Each row comes from the steps of one walk. Every step used is in the known rows, and no mark comes twice. Write the walk behind each row, first mark first.
Known rows:
fibi, letuk: [-1.80 -3.14 -2.07  1.14  0.38  4.85 -0.31 -2.79 -2.94 -4.11  2.22  3.20
  4.25  2.10  1.22 -4.07 -5.27]
fibi, pinu, mebilen, lamu, letuk: [-0.25 -5.83 -4.49 -2.14  0.09  0.54  0.92  0.32 -0.72 -5.34  0.78  3.66
  4.59  0.57  1.95 -5.69  1.90]
letuk, fibi, pinu, mebilen, lamu: [-4.21 -3.98  0.37 -4.36 -0.89 -0.51  3.89  0.19 -2.58 -4.02 -1.65  2.67
  4.91  2.29  2.83 -4.30 -0.25]
diro, letuk, fibi, pinu, mebilen: [-4.82 -3.73 -2.08 -2.41 -1.50 -0.31  4.67 -4.89 -5.80 -4.96  0.29  4.27
  4.89 -0.51  4.61 -4.31 -0.78]
fibi, letuk, lamu: [-0.28 -1.90 -4.68  2.77  1.45  7.01  2.46 -4.00 -1.91 -5.56  0.62  2.94
  6.43  2.10 -0.22 -2.78 -4.42]
mebilen, lamu, letuk, fibi: [-1.72 -3.21 -3.55 -5.54  4.58  4.40  2.36 -3.67 -0.34 -5.38  3.98  0.84
  3.81  2.36  1.33 -6.91  0.95]
pinu, mebilen, lamu, letuk: [-0.86 -3.36 -1.59 -4.35  3.27  0.73 -0.16 -3.03  2.04 -4.38  1.75  1.55
  7.82  3.01  3.52 -6.41  3.60]
pinu, mebilen, lamu, diro, letuk, fibi: [-3.40 -2.72 -0.96 -7.36  1.08 -2.23  1.74 -5.52  2.25 -5.69  2.18  0.78
  5.97  1.88  5.59 -4.86  3.15]
lamu, diro, letuk, fibi: [-4.80 -3.83 -2.38 -6.04 -2.23  1.44  0.73 -6.03 -2.83 -5.88  3.30  1.81
  2.66 -2.43  5.19 -1.32 -0.11]
mebilen, lamu, letuk: [-0.11 -3.51 -5.37 -2.90  4.23  4.92 -0.26 -1.91  0.90 -5.93  4.68  1.01
  4.18  2.69  0.83 -6.85  0.80]
diro, letuk, lamu, pinu: [-2.97 -0.64 -6.19  1.46 -0.37  3.58  1.82 -3.04 -3.84 -7.09 -0.33  1.50
  5.56 -1.32  1.73 -1.01 -2.33]
lamu, pinu: [-4.19 -2.25  0.07 -1.09 -3.29  1.82 -3.77  4.18 -4.03 -3.79 -1.87 -0.36
  3.27 -0.98  1.36  0.56 -3.36]
pinu, fibi, letuk, diro: [-3.91 -1.28  0.29  0.56 -0.76  2.25  3.60 -3.37 -2.86 -3.00 -0.95 -2.17
  2.80  2.94  1.49 -3.65 -2.96]
fibi, letuk, diro: [-1.79 -4.99 -4.43  0.64  0.11  4.98  2.84 -3.66 -1.06 -5.37  2.40  0.79
  5.03  0.10  1.92 -3.32 -6.16]
fibi, pinu: [-2.25 -6.09 -3.36  1.78 -3.87  3.01 -1.45  4.65 -3.79 -4.48 -0.75  4.03
  3.75  0.78  0.80 -2.46 -2.97]
mebilen, lamu, diro, letuk: [-1.79 -3.29 -6.35 -4.26  1.54  1.67 -0.40 -3.55  2.89 -7.94  5.69  0.01
  2.49  1.60  2.76 -5.20  0.10]
fibi, pinu, mebilen: [-2.29 -5.85 -1.19  0.18 -3.67 -0.16 -0.84  3.15 -2.63 -3.65 -2.31  4.38
  6.41  1.19  2.75 -2.67 -0.51]
pinu, mebilen, lamu, diro: [-2.09 -3.37 -0.38 -5.65  0.50 -1.43 -1.77 -1.50  4.38 -5.18  1.32  0.42
  7.05  3.13  4.41 -4.06  3.14]

Write each row's walk:
[-1.36 -5.37 -3.08 -0.87 -1.35 -0.67  0.32  2.79  0.02 -5.32 -0.64  3.19
  5.68  2.69  1.90 -5.14  0.17] | fibi, pinu, mebilen, lamu
[-2.55 -5.57 -1.29 -5.24 -0.05  2.82  2.57 -3.89 -5.89 -3.52  0.40  4.49
  4.32 -2.71  3.14 -3.74  2.05] | lamu, letuk, fibi, pinu, mebilen
[-4.35 -1.98  2.33 -2.79 -3.19 -1.36 -3.29  2.97 -2.84 -2.95 -3.58 -0.02
  5.71 -0.80  3.34  0.35 -0.61] | lamu, pinu, mebilen
[-4.10 -3.29 -3.84 -3.13  0.43 -0.79  5.53 -5.00 -3.75 -5.99  1.48  3.26
  3.89  0.85  3.92 -6.02 -0.48] | diro, letuk, fibi, pinu, mebilen, lamu
[-3.95  0.40  2.08  0.92 -0.55  2.19  1.24 -2.81 -4.22 -2.04 -0.96 -0.23
  2.11  4.66  0.83 -4.21 -2.08] | pinu, fibi, letuk
[-2.86 -0.63 -4.82  0.40 -0.47  1.59  2.15 -4.06 -3.21 -6.55 -1.40  1.57
  7.25 -1.23  3.10 -1.09 -0.49] | diro, letuk, lamu, pinu, mebilen
[-1.05 -4.39 -5.36 -4.49  3.39  4.10  3.14 -2.41 -1.58 -6.12  3.68  1.74
  2.06  1.08  0.67 -6.87  0.58] | mebilen, lamu, letuk, fibi, pinu
[-4.95 -4.01 -3.73 -1.36 -1.49  1.59  4.34 -3.92 -6.58 -5.38  1.07  4.03
  2.98 -0.51  3.40 -4.11 -2.77] | diro, letuk, fibi, pinu
[-3.53  1.40 -0.69  1.10 -1.94  3.05  0.79  1.78 -3.42 -4.51 -5.66 -1.93
  4.91  1.40 -0.49  1.14 -0.80] | letuk, lamu, pinu, fibi
[-2.94  0.95 -1.56 -1.82  1.50  0.50  0.82  0.25 -1.01 -5.31  0.31 -3.30
 -0.71  3.27 -0.55 -4.87 -2.15] | mebilen, lamu, pinu, fibi, letuk
[-0.30 -2.60 -5.33  0.03  0.02  6.45  1.34 -5.24 -0.66 -6.50  1.90  2.37
  4.62 -0.40  0.81 -1.37 -2.90] | fibi, letuk, lamu, diro
[-5.69 -2.38 -1.66 -2.24  0.11  2.17  3.24 -5.36 -5.26 -4.49  1.71  2.90
  5.13  1.00  4.16 -4.13 -2.30] | diro, letuk, fibi
[-3.04 -0.22 -3.00 -2.10  1.24  0.55  2.77 -0.42  0.27 -6.03  0.43 -4.88
 -0.09  2.08 -0.21 -4.28 -2.74] | mebilen, lamu, pinu, fibi, letuk, diro
[-4.94 -4.99  0.20 -2.28 -2.69  2.39  2.35  1.50 -5.62 -3.45 -1.63  3.43
  3.71  1.06  1.80 -2.15 -2.79] | letuk, fibi, pinu
[-1.47 -3.11 -4.15 -0.91 -1.66  5.62 -0.83 -0.95  1.04 -6.30 -0.70  1.36
  7.59  0.16  1.72  1.06  0.41] | letuk, lamu, diro
[-3.96 -4.73 -0.10 -6.48 -1.98 -1.06  3.09 -0.82 -1.63 -4.81 -0.54  2.19
  3.59  0.22  3.43 -3.17  0.94] | letuk, fibi, pinu, mebilen, lamu, diro
[-2.05 -2.83 -0.15 -6.24  3.46  0.22  1.88 -4.24  0.76 -3.92  1.38  1.56
  7.41  2.78  3.84 -6.32  3.63] | pinu, mebilen, lamu, letuk, fibi
[-2.38 -4.07 -6.62 -5.29  0.51  0.86  2.40 -3.58  0.64 -8.29  4.72  0.97
  0.70 -0.08  2.53 -5.11 -0.06] | mebilen, lamu, diro, letuk, fibi, pinu
[-1.65 -3.72 -4.18 -4.29  0.74  2.24 -2.13  0.01  4.03 -6.72  4.03 -0.46
  3.42  2.81  1.86 -3.96  0.18] | mebilen, lamu, diro
[-0.11 -7.00 -6.08 -2.28 -0.25  0.59  2.57  0.01  0.25 -6.15  0.75  2.24
  5.15 -0.83  2.46 -5.21  1.10] | fibi, pinu, mebilen, lamu, letuk, diro
[-2.47 -5.72 -2.83 -4.13 -0.18  4.80  2.55 -3.06 -6.67 -3.90  1.32  4.23
  2.90 -2.82  1.99 -3.63  0.40] | lamu, letuk, fibi, pinu
